Each row was made from one walk, in order. Every step used is in the known rows, and no mark comes twice. Write each row's walk.
Known rows:
dile pizo degu: [-1.87 -1.22 -0.10  2.43  0.87 -2.37 -1.02 -1.31 -1.23 -1.15 -2.28  1.69
  0.08 -4.20  6.38 -0.08 -1.34  2.26 -2.07  0.32 -1.11 -0.13 -0.26  0.68]
degu babopum rokef: [-1.26  2.04  1.05 -0.88 -2.04  0.37 -4.54 -0.45  1.44  1.52  2.51 -3.12
  1.98  0.70  0.01  2.11  1.95 -3.40  2.57 -1.29 -0.88 -0.50 -0.47 -1.65]
doru pizo degu somum dile: [ 0.56  0.27 -0.43 -0.65  3.35 -1.55  2.03  1.23 -3.58 -2.51  2.34  0.78
  0.83 -1.84  2.59 -1.98 -0.79  0.78  1.00  3.46  1.67 -1.17 -2.24  0.52]
babopum rokef: [-3.47  1.29  1.53 -0.42 -1.90  0.34 -5.89 -1.56  2.23 -0.71 -1.33 -2.65
  2.06 -0.19 -0.05 -0.20  2.32 -0.21 -0.85  0.00  0.61 -0.87 -0.85 -0.78]
fofope somum degu babopum rokef: [ 0.15 -1.30  1.05  1.61  0.17 -1.00 -3.14  1.11  3.71  1.21  2.65 -3.81
  2.38  3.35 -2.02  4.12  0.34 -4.20  1.75 -2.95  1.03 -0.85  1.52  3.10]
somum doru: [-3.54  2.23 -0.25 -0.16 -1.73  3.25 -0.16 -1.75  1.05  0.55 -2.84  0.34
 -0.41  2.68  1.01 -0.93  0.83  0.73 -1.68  1.25  0.09  0.33 -0.05 -2.24]
somum doru pizo: [-2.31  2.08 -0.40 -2.56 -2.73  4.39  0.46 -1.39 -0.82 -0.27 -2.20  1.42
  0.82  0.52 -2.04 -1.49  0.34  1.20 -2.17  3.62 -0.28  1.03  0.21 -0.41]
nubu degu somum: [-0.59 -0.41  0.52  2.70  1.68  1.33  1.53 -0.24  2.16  1.31  1.64 -0.94
  1.06  2.68 -4.84 -2.74  0.47 -0.68  2.87  1.42 -1.50 -2.15 -2.39  0.70]
somum dile: [-3.95  2.32  0.11  0.03  2.58 -1.25 -1.30 -1.55  0.00 -1.21 -1.96  0.48
  0.53  2.19  1.19 -1.25  0.36  1.68 -1.17  0.79  3.31 -1.01 -3.39 -1.36]
somum degu pizo doru kape: [ 3.90 -2.31  0.04  2.15  0.31 -0.91  3.91 -0.30 -0.41 -0.51 -4.16 -1.13
  0.12  6.27 -2.03  3.74 -0.03  1.07 -1.39  0.34 -1.89  4.64 -3.87  0.15]
babopum rokef pizo: [-1.30  1.98  1.58 -0.58 -2.68 -0.28 -5.08 -0.31  1.94  0.16 -0.97 -0.51
  0.66 -2.47 -0.66 -0.65  1.69 -1.24 -1.27 -1.88  0.90 -1.22  3.19 -1.41]
pizo degu somum doru kape: [ 1.97 -2.39 -1.36  4.02 -1.32  0.88  3.70 -0.09 -1.40 -0.08  1.59 -2.17
  0.16  1.03  6.44  1.70  1.35 -1.25  1.99 -0.50 -2.08  2.81  0.69 -3.38]
nubu degu pizo doru kape: [ 4.56 -0.94 -0.40  2.06  0.40  2.81  3.74 -0.41 -0.67  1.36 -3.05 -2.07
  0.54  4.40 -6.13 -0.37  1.41  0.32 -1.03 -0.35 -2.59  1.54 -4.82 -0.29]
nubu degu babopum rokef: [-1.68  2.27  0.73  0.77 -0.86  2.58 -4.19 -0.69  0.89  2.55  2.82 -3.94
  2.53  2.37 -4.35  0.83  1.45 -4.05  2.97 -1.68 -1.55 -1.94 -0.73 -1.24]
fofope somum dile: [-1.69 -0.64  0.35  0.42  3.63 -1.86 -0.81  0.05  2.71 -0.65 -1.69  0.11
  1.26  1.26  0.02 -1.89  0.52  1.12 -2.02 -0.49  4.82 -2.42 -2.50  2.56]
fofope somum degu babopum: [ 0.74 -1.95  0.01  3.36  1.75 -2.10  0.80  1.34  4.06  2.11  0.78 -0.52
  1.59  3.95 -1.16  3.77 -1.51 -4.08  2.43 -1.44 -0.09  0.50 -0.06  3.41]
dile pizo doru: [-0.38 -0.75 -0.32 -2.39  0.16  0.62  1.75 -1.04  0.18 -1.02 -1.29  1.17
 -1.36 -3.51 -0.48 -1.00 -0.71  3.11 -1.31  1.00 -1.04  0.30  0.17  1.07]
somum doru pizo degu: [-1.86  1.79 -0.71 -0.02 -1.39  3.88  0.52 -0.87 -2.76 -0.84 -2.99  1.33
  0.53 -1.28  2.70 -0.63 -0.64 -0.08 -2.19  3.36 -0.96  1.54 -0.13 -1.08]
degu babopum rokef pizo: [ 0.42  2.69  1.04 -1.10 -2.64  0.14 -4.00  1.07  1.55  2.42  2.64 -1.08
  0.39 -1.17 -0.35  1.68  0.97 -4.62  2.25 -2.76 -0.54 -0.85  3.57 -2.07]
pizo degu babopum: [-0.66  1.34 -1.03  3.63  0.77 -0.23 -0.46  0.03 -0.31  2.31  0.36 -0.61
  0.67 -0.54  5.61  3.01 -0.70 -4.54  3.05 -0.41 -1.99  1.42 -1.87 -1.43]
dile pizo rokef: [-2.36 -0.70  0.90 -3.03 -0.97 -1.15 -4.15 -1.50 -0.50 -0.71 -0.80  3.97
 -1.71 -4.88 -1.76 -0.79 -0.89  3.60 -3.25 -0.08  0.31  1.65  0.59  0.98]
somum doru kape: [-0.81  0.26  0.12  2.43 -2.85  2.45  0.54 -1.95  0.23  0.16 -1.85 -1.39
  0.71  3.10  2.08  1.17  1.79  0.05 -1.01 -0.63 -0.74  3.46 -0.39 -3.50]
fofope somum degu pizo: [ 1.65 -2.97  0.94  2.86  1.71 -2.54  0.12  0.46  3.86  0.67 -4.29  1.40
  1.13  5.80 -2.37  0.95 -1.03  1.53 -3.04  0.35  1.38 -0.84 -3.09  4.85]
rokef pizo: [-0.65  1.78  0.69  1.27 -0.98 -0.89 -1.09  0.01  2.00  1.23 -3.16  1.83
 -0.49 -1.52  0.11 -1.10  0.12 -1.13 -0.61 -0.59  0.04 -0.35  1.35 -1.26]

Write each row's walk:
[-0.38 -1.98 -1.44 -0.06 -1.07 -0.03  3.21 -0.23 -1.97 -1.10  2.64  1.59
 -1.82 -2.87  6.15 -0.87 -1.13  3.13  0.02  1.19 -1.43 -0.63  2.97 -0.51]  dile pizo degu somum doru
[-1.57  0.41  0.27 -0.42  2.78 -1.85  1.71  0.28  0.73 -0.55  2.34 -0.40
 -0.04  1.97  0.72 -1.81  0.71  1.71  1.86  1.49  2.66 -1.89 -2.71 -0.70]  degu somum dile
[-1.35  1.21 -0.14 -1.55  1.06 -3.47 -3.70 -0.40 -4.65 -1.89  4.38 -1.70
  0.39 -2.45  6.87  1.84 -0.76  0.63  1.03 -2.46  1.81 -1.12  1.36 -1.20]  somum dile pizo degu babopum rokef
[-1.43  0.77 -1.08  0.84 -0.51  4.41  2.99 -0.52  1.15  1.65  1.79 -0.55
 -0.31  4.39 -4.21 -2.61  0.43  0.18  1.52  1.66 -1.27 -1.89  0.02 -0.65]  nubu degu somum doru
[ 1.53  1.93 -0.80  3.04 -0.43 -1.05  0.41  1.86 -1.13  2.84 -0.20  1.24
 -0.73 -2.32  5.38  2.10 -1.52 -5.85  2.93 -2.57 -2.13  0.65  2.36 -1.76]  rokef pizo degu babopum
[ 3.18 -3.14  0.00 -0.05  1.77 -0.41  3.47  1.03  3.26  0.27 -4.19  0.58
 -0.21  4.47 -4.66  0.72 -0.90  1.27 -2.74  0.35  0.86 -0.09 -2.29  5.40]  fofope somum degu pizo doru
[ 0.81 -2.63 -0.72 -3.44  2.69 -1.88  3.00  0.53  0.05 -2.44 -0.38  0.62
 -1.27 -3.01 -1.52 -3.06 -0.76  4.31 -3.35 -0.61  3.81 -2.86  0.62  4.42]  fofope somum dile pizo doru
[ 4.12 -3.39 -0.92 -2.30  1.83 -2.21  5.85  0.39 -2.93 -3.19  4.53 -1.48
 -1.37 -1.57  0.48 -0.74  0.26  3.84  1.73 -0.98  0.81  1.08  0.11 -0.11]  degu somum dile pizo doru kape
[ 2.25  2.43 -0.04 -4.03 -3.20  2.71 -0.47  1.74  0.73  1.83  2.29 -1.79
 -1.12 -2.82 -2.46  1.49  1.02 -4.74  3.08 -3.04 -1.06 -0.10  4.31 -1.73]  degu babopum rokef pizo doru
[ 2.45 -2.80 -0.35  0.09 -1.16 -0.36  2.93 -1.38 -1.01 -1.38 -0.31 -0.92
 -0.69 -3.16  0.76  0.83  0.23  2.45 -0.59 -0.98 -2.05  3.29  0.27 -0.08]  dile pizo doru kape
[ 0.36  0.17 -0.54 -3.31 -2.71  4.35  3.45  0.24  0.14 -0.01  1.96  1.36
 -0.19  0.08 -2.66 -2.53  0.30  0.74  0.99  4.34 -0.86 -0.15  0.76 -0.18]  degu somum doru pizo
[-1.62  1.19  0.74 -4.16 -1.59  1.92 -4.23 -0.74 -0.55  0.00 -2.09  3.65
 -0.06 -3.48 -5.88 -1.13 -0.17  0.03 -2.31  2.47 -0.07  2.52 -1.49  0.72]  doru pizo rokef
[ 0.77 -3.17 -0.77  1.74  1.31 -3.45  1.56  0.32 -0.79 -0.66  2.14  1.17
 -0.94 -4.41  6.31 -0.91 -1.16  2.13  1.18  1.00 -1.43 -0.48  0.77  1.14]  dile pizo degu somum
[-0.82  1.00 -0.02  1.73  0.35  0.34 -1.15 -0.34 -1.65 -0.54 -3.14  1.04
  1.76 -3.39  2.14 -0.42 -0.71 -1.36 -1.14  3.49 -0.91  1.16 -2.32  0.25]  doru pizo degu
[ 0.28  1.76  0.91 -3.24 -2.50  2.11 -1.58  0.67  1.24 -0.19 -1.06 -1.31
 -0.74 -3.21 -2.66 -0.92  1.72 -1.65 -0.97 -1.68  0.07 -0.92  3.65 -0.92]  babopum rokef pizo doru
[ 0.70  1.00 -0.56 -0.99 -3.11  1.78 -0.53  1.54 -0.88 -0.26  2.79 -0.88
 -1.63 -2.45  4.58 -0.87  1.26 -1.58  0.54 -1.85 -0.15 -1.50  6.63 -2.74]  babopum rokef pizo degu somum doru
[ 0.41  3.14  0.35  0.77 -1.62  1.60 -3.54  0.77  0.78  3.03  2.15 -2.13
  1.05  0.81 -5.09  0.51  0.21 -5.04  2.90 -3.36 -1.37 -2.25  2.77 -1.50]  nubu degu babopum rokef pizo
[ 0.47 -1.13 -1.46  0.08 -0.65  3.33  1.14  0.73 -0.25 -0.38 -2.63  0.92
  1.56 -2.59  2.05 -1.69 -0.78 -1.01 -3.45  1.68  0.40 -0.34  1.34  2.22]  fofope somum doru pizo degu
[-0.92 -1.11 -0.18 -0.18  4.04 -2.19  2.24 -0.46 -2.05 -1.43  3.38  0.72
 -0.49  1.17 -3.15 -3.93 -1.19  4.19  0.71  1.03  1.96 -4.08 -0.66  1.51]  nubu degu somum dile pizo
[-1.16  1.65  0.08  1.32 -1.15  0.18 -4.42 -0.06 -1.04  1.35  2.04 -3.14
  1.75 -1.41  5.38  2.97  0.58 -4.21  2.63 -1.98 -1.48  0.30 -0.33 -1.99]  pizo degu babopum rokef
[-0.88 -1.37  0.13 -1.81  2.75 -3.95  1.79 -0.31 -1.38 -1.98  3.91  1.49
 -0.99 -0.57  1.48 -2.88 -0.36  5.09  0.76  0.66  2.78 -2.24 -0.34  1.14]  degu somum dile pizo
[-0.25  0.85  0.59  2.03  0.91  1.61 -0.59 -1.13  0.83  2.11 -3.93  0.84
  1.17  5.22 -4.70 -2.21  0.18  1.81 -2.16  1.66 -0.65 -1.97 -5.65  0.99]  nubu degu pizo
[-0.32  2.28  0.91  1.00 -1.51 -1.70 -3.29  1.30  0.76  1.48  2.06 -1.48
  0.51  2.20 -1.13  4.74 -0.76 -4.51  2.85 -3.49 -0.61  0.53  4.47 -1.59]  somum degu babopum rokef pizo
[ 1.90 -0.40 -0.36  3.09  0.36 -1.91  2.02  1.85  0.70  1.21  0.79  1.39
 -0.89 -3.63  4.49 -0.76 -0.38 -2.16  1.71 -0.45 -1.32 -0.74  2.51 -1.08]  rokef pizo degu somum
[-0.40 -1.14  0.57 -5.89  1.64 -3.39 -1.21  0.15 -2.01 -2.25  4.08  3.76
 -3.22 -3.08 -1.33 -2.41 -0.91  5.37 -0.76 -0.15  3.28 -0.19  0.60  0.89]  degu somum dile pizo rokef
[ 0.98 -1.40 -0.60 -4.36  2.35 -1.65  5.15  0.74 -2.12 -2.61  3.72  1.07
 -2.61 -2.10 -0.53 -3.14 -0.49  4.95  0.82  1.25  1.86 -1.60  0.66  1.47]  degu somum dile pizo doru
[-2.37  1.68  1.12  1.67 -0.53 -0.98 -3.91 -0.38  0.93  0.61  1.98 -2.77
  1.52  4.55 -0.63  4.83 -0.20 -3.42  3.37 -1.44 -0.49  1.21  0.37 -0.66]  somum degu babopum rokef
[ 0.79 -0.19 -0.03 -0.21  1.29  0.15  2.94 -0.16  0.38 -0.13 -4.12  1.02
 -0.94  5.77 -3.37  1.43 -1.41  2.16 -1.69  1.95 -0.55  1.77 -3.31  1.44]  somum degu pizo doru
[ 1.48 -1.53 -1.18  3.39 -1.10  3.83  4.01 -0.73  0.26  1.15  2.39 -2.61
  0.82  4.83 -3.13 -0.98  1.62 -1.11  2.20 -0.34 -2.11  1.06 -0.61 -2.38]  nubu degu somum doru kape
[ 1.69  1.91  0.37 -1.18 -1.32  0.67  0.31  2.34 -0.12  0.60  1.84 -1.74
 -1.28  1.19 -3.32  3.82 -0.64 -4.91  3.02 -3.14 -1.38  1.26  5.26 -0.85]  somum degu babopum rokef pizo doru
[-0.72 -0.28  1.06  2.72  1.23 -2.13 -0.25 -0.47  1.22 -0.01 -4.53  1.67
  0.41  6.65 -1.10  1.82 -0.96  1.97 -2.07  2.00 -0.05  1.11 -3.64  1.25]  somum degu pizo
[-1.37  1.71  0.97  1.84 -1.30 -0.97 -4.92  0.29 -0.47 -0.14 -1.63 -0.67
  0.38 -4.32  4.43  0.38  0.95 -2.34 -1.55 -2.27  0.40 -0.90  3.28 -1.84]  babopum rokef pizo degu
[ 0.27  0.30 -0.27 -6.80 -3.41  4.65  0.07  0.37 -0.77  0.05  2.42  3.56
 -2.43 -1.72 -5.56 -2.12  0.22  1.32 -1.01  2.50 -0.08  1.79  1.93 -0.17]  degu somum doru pizo rokef
[-0.48  1.11 -0.31  3.54  0.19 -1.31 -0.92  0.53 -0.20  0.47 -3.86  1.47
 -0.32 -3.35  4.94 -0.24 -0.82 -2.33 -0.86 -1.26 -0.97  0.23  1.39 -1.27]  rokef pizo degu
[-0.22  0.22  1.07 -3.20 -1.47  0.58 -4.00 -0.88  0.95  1.01 -3.44  3.73
 -1.37  0.48 -3.62 -0.47  0.60  2.59 -3.81  1.01  0.53  1.69 -3.97 -0.14]  degu pizo rokef
[ 1.32 -0.97 -0.16  0.76  0.58 -0.33  1.71  0.93 -1.10 -0.32  1.15  0.99
  1.04 -3.33  2.05 -1.36  0.24 -1.08  1.85  3.69 -1.92  0.03 -1.43  1.16]  doru pizo degu somum
[-1.35  0.65 -0.57 -3.75  2.32 -1.03  2.41 -0.58 -2.99 -2.70 -0.45  1.44
 -1.65 -1.87  0.11 -1.98 -0.74  5.00 -2.32  0.73  2.51 -0.77  0.06  0.62]  somum dile pizo doru
[-2.60  0.25 -0.17  1.38  3.37 -4.15 -0.66 -0.88 -4.11 -2.74 -1.05  1.19
  0.08 -2.36  7.04 -0.89 -2.16  3.78 -2.74  0.48  2.58 -1.12 -1.04 -0.19]  somum dile pizo degu
[ 6.14 -5.33 -0.50  2.47  1.26 -1.13  4.61  1.33  2.10 -0.32 -3.30 -1.68
  0.96  5.07 -3.28  2.80 -0.41  0.28 -2.00 -1.16 -0.41  2.68 -2.80  3.94]  fofope somum degu pizo doru kape
